Known rows, with every way that one mark hangs from another:
vebuso{duza{gimu tativ}}: [-0.705 -2.279  1.539  0.446  3.095 -0.979  0.002  0.066 -1.349 -0.441
  1.928  2.788 -0.957  1.619 -0.104  2.715  1.095 -1.301]
tativ{kala}: [-0.785 -2.235  1.638  1.956  6.044  2.454 -1.812  1.031  0.645 -2.877
  3.561  2.851 -0.567  3.416 -1.333  0.877  2.765 -1.723]
gimu{duza{tativ{savin}} suton}: [ 0.520 -1.372  0.726  2.974  5.647  1.545 -3.274 -1.089 -0.974 -1.653
  3.465  1.815  0.319  2.293 -2.535 -0.435  1.413 -3.320]
vebuso{duza{tativ{kala savin}}}: [ 0.649  0.811  1.011 -0.496  5.457  1.409 -2.135 -0.245 -0.089 -1.493
  2.147 -0.277 -0.061  2.060 -3.644  1.009  1.714 -2.044]
duza{gimu tativ{kala}}: [ 0.021 -0.588  1.001  1.446  4.841  0.500 -0.499  1.024  0.027 -2.262
  3.017  1.721 -1.080  2.764 -1.476  1.920  1.895 -1.934]
gimu{kobup suton{senef{fano} vimuso}}: [-0.866 -0.965 -2.394 -2.152  3.582 -0.312 -0.226 -0.247 -1.828 -0.828
  4.768  2.596 -1.620 -0.824  5.961 -0.469  2.152 -2.820]
vebuso{duza}: [-1.486 -4.013  2.059  1.008  4.227  1.122 -1.466  0.198 -0.543 -1.042
  2.349  3.750 -0.494  2.322  0.230  1.632  2.067 -1.146]
duza{tativ}: [-0.338 -1.683  1.104  2.155  6.058  1.827 -2.165  0.957 -0.878 -0.921
  3.305  3.095 -0.775  2.625 -0.527  1.207  1.911 -1.978]
suton{senef{fano} vimuso}: [-0.693 -0.225 -0.765 -0.846  5.272  0.608  0.154  0.947 -1.588 -0.810
  3.784  3.704 -2.225  0.477  5.009  1.107  2.787 -1.916]
duza{gimu{kobup} tativ{kala savin}}: [ 0.391 -0.098 -1.354  0.972  5.180  0.483 -1.514 -0.256 -0.159 -1.939
  2.682 -0.244  0.621  2.187 -1.566  0.690  1.172 -2.384]
duza{gimu{kobup}}: [-1.738 -4.767 -0.296  2.273  3.754  0.212 -0.733  0.008 -0.781 -1.574
  2.919  3.693  0.292  2.550  2.297  1.257  1.520 -1.482]
tativ{duza{gimu} kala savin}: [-0.819 -0.957 -0.171  1.153  4.737  0.085  0.982  0.420  1.361 -4.227
  1.014  0.624  0.382  3.679 -1.281  1.252  1.404 -1.867]
vebuso{duza{gimu{kobup suton{vimuso}}}}: [-1.917 -3.865 -0.097 -1.852  0.260 -1.975  0.699 -1.479 -0.611 -1.756
  3.442  2.623 -1.334  1.102  3.129  0.582  0.535 -2.209]
duza{gimu{suton{vimuso}} tativ}: [-0.772 -1.127  0.480 -0.451  2.718 -0.962  0.478 -0.073 -0.284 -2.185
  3.728  3.150 -2.225  2.152  1.154  0.438  0.228 -3.047]
duza{gimu{kobup suton} tativ}: [-0.717 -2.827 -0.703  0.698  2.973 -0.842 -0.924 -0.334 -1.128 -1.166
  3.639  2.287 -0.164  1.376  0.893  0.264  0.537 -2.767]
duza{gimu tativ{savin}}: [-0.220 -1.372 -0.169  1.743  5.840  0.475 -0.817  0.190 -0.378 -1.428
  1.689  2.303  0.341  2.715 -1.363  0.900  0.353 -2.294]
vebuso{duza{gimu{kobup} tativ}}: [-0.755 -2.845 -0.155  0.321  2.370 -1.020 -0.640 -0.538 -1.946  0.154
  2.466  1.703 -0.276  0.740  1.299  2.453  1.297 -1.353]
gimu{duza kobup suton{senef vimuso}}: [-0.340 -2.079 -1.137  1.396  2.755  0.667 -1.790 -1.783 -1.827 -1.565
  5.397  2.739 -1.417 -0.183  4.279 -0.585  2.073 -2.494]

Rows:
[-0.848 -1.304 -1.673  0.987  4.035 -0.159  0.403 -0.247  0.759 -3.593
  1.516 -0.490  0.996  2.814  0.162  0.930  1.533 -1.931]
tativ{duza{gimu{kobup}} kala savin}
[-1.326 -1.302 -1.406 -1.170  2.928 -2.115  2.611  0.713 -1.383 -1.904
  1.871  2.753 -0.849  0.206  4.506  1.218  1.778 -2.343]
tativ{duza{gimu{suton{senef{fano}}}}}
[-1.890 -3.866  0.508  0.957  2.560 -1.165  1.446  0.345  0.359 -3.450
  1.835  3.293 -0.307  2.895  1.300  0.875  0.867 -2.230]
tativ{duza{gimu{suton}}}
[-0.357 -0.569 -0.323  0.240  3.872  0.143 -0.538 -0.482 -2.207 -1.232
  4.825  3.530 -2.528 -0.052  4.281  0.509  3.041 -2.723]
gimu{duza suton{senef{fano} vimuso}}
[-1.358 -2.110 -0.754  1.279  3.069 -0.448  0.706  0.323  0.296 -3.497
  2.419  0.661 -0.195  2.633  1.436  1.958  2.393 -1.483]
tativ{duza{gimu{kobup}} kala}
[-1.629 -3.229 -0.441 -0.110  3.253  0.727 -1.367 -0.668 -0.135 -2.112
  4.785  3.083 -1.168  1.952  2.888 -0.931  1.269 -2.774]
gimu{kobup suton{vimuso}}
[-1.451 -2.939 -1.942  1.618  3.876 -0.446  0.379 -0.399 -0.105 -2.552
  1.052  1.233  1.381  2.677  1.740  0.842  0.898 -1.813]
tativ{duza{gimu{kobup}} savin}
[ 1.252 -0.098 -0.388  2.209  5.355  1.380 -2.741 -1.321 -1.706 -0.941
  3.541  1.404  0.191  0.172 -0.828 -0.811  1.164 -3.110]
gimu{duza{tativ{savin}} suton{senef}}
[-1.799 -3.887 -0.763 -0.133  1.898 -0.883  0.308 -0.732 -0.180 -2.423
  4.055  3.368 -1.173  1.998  3.318 -0.142  0.484 -2.596]
duza{gimu{kobup suton{vimuso}}}
[-1.415 -0.832  0.257 -1.223  1.781 -1.344  2.331  0.225  1.482 -5.064
  2.998  1.477 -2.322  2.954  1.203  0.730  1.211 -2.647]
tativ{duza{gimu{suton{vimuso}}} kala}
[-1.240 -1.815  0.766  1.333  3.757 -0.211  1.413  0.899  0.872 -4.007
  1.873  1.747 -0.883  3.522  0.194  2.252  2.251 -1.481]
tativ{duza{gimu} kala}
[ 0.457  0.469  0.151  1.111  5.772  0.645 -0.842  0.373  0.451 -2.417
  2.152  0.753  0.073  3.040 -2.991  0.966  0.982 -2.404]
duza{gimu tativ{kala savin}}
[-1.219 -1.052 -1.216 -1.104  1.677 -1.845  2.954 -0.225 -0.202 -3.337
  2.603  2.576 -2.095  0.660  4.564  0.372  0.352 -2.324]
tativ{duza{gimu{suton{senef vimuso}}}}
[-0.288 -0.442 -0.426 -0.804  3.821 -0.660  0.154 -0.575  0.165 -2.282
  2.815  1.959 -1.072  2.456 -0.298 -0.576 -0.652 -3.487]
duza{gimu{suton{vimuso}} tativ{savin}}
[-0.570 -0.382  0.077  1.189  6.061  1.820 -0.711  0.469  1.403 -3.948
  1.767  0.276  0.396  3.770 -1.792  0.579  2.239 -2.038]
tativ{duza kala savin}
[ 0.066 -2.185  1.577  3.195  4.500  1.377 -2.957 -0.422 -1.471 -1.445
  4.467  2.902 -0.934  1.997 -1.175  0.536  2.263 -2.847]
gimu{duza{tativ} suton}
[-2.089 -2.842 -1.403 -0.614  1.094 -1.790  1.777 -0.684 -0.048 -3.367
  3.086  1.994 -1.347  2.076  4.249  0.457  0.791 -2.544]
tativ{duza{gimu{kobup suton{vimuso}}}}
[-1.012 -3.512  0.068  2.190  2.880  0.882 -2.297 -1.508 -1.063 -2.343
  5.306  3.014 -1.437  1.776  2.569 -0.243  2.162 -2.769]
gimu{duza kobup suton{vimuso}}
[-1.341 -2.621 -0.380  1.842  4.641 -0.181  1.023  0.193  0.545 -3.162
  0.548  2.141  0.693  3.532  0.358  1.131  0.805 -1.840]
tativ{duza{gimu} savin}
[-1.369 -2.082  0.563  0.149  2.597 -0.849  1.571  0.560  1.174 -4.489
  2.328  1.771 -0.778  3.218 -0.259  0.892  1.513 -2.380]
tativ{duza{gimu{suton}} kala}
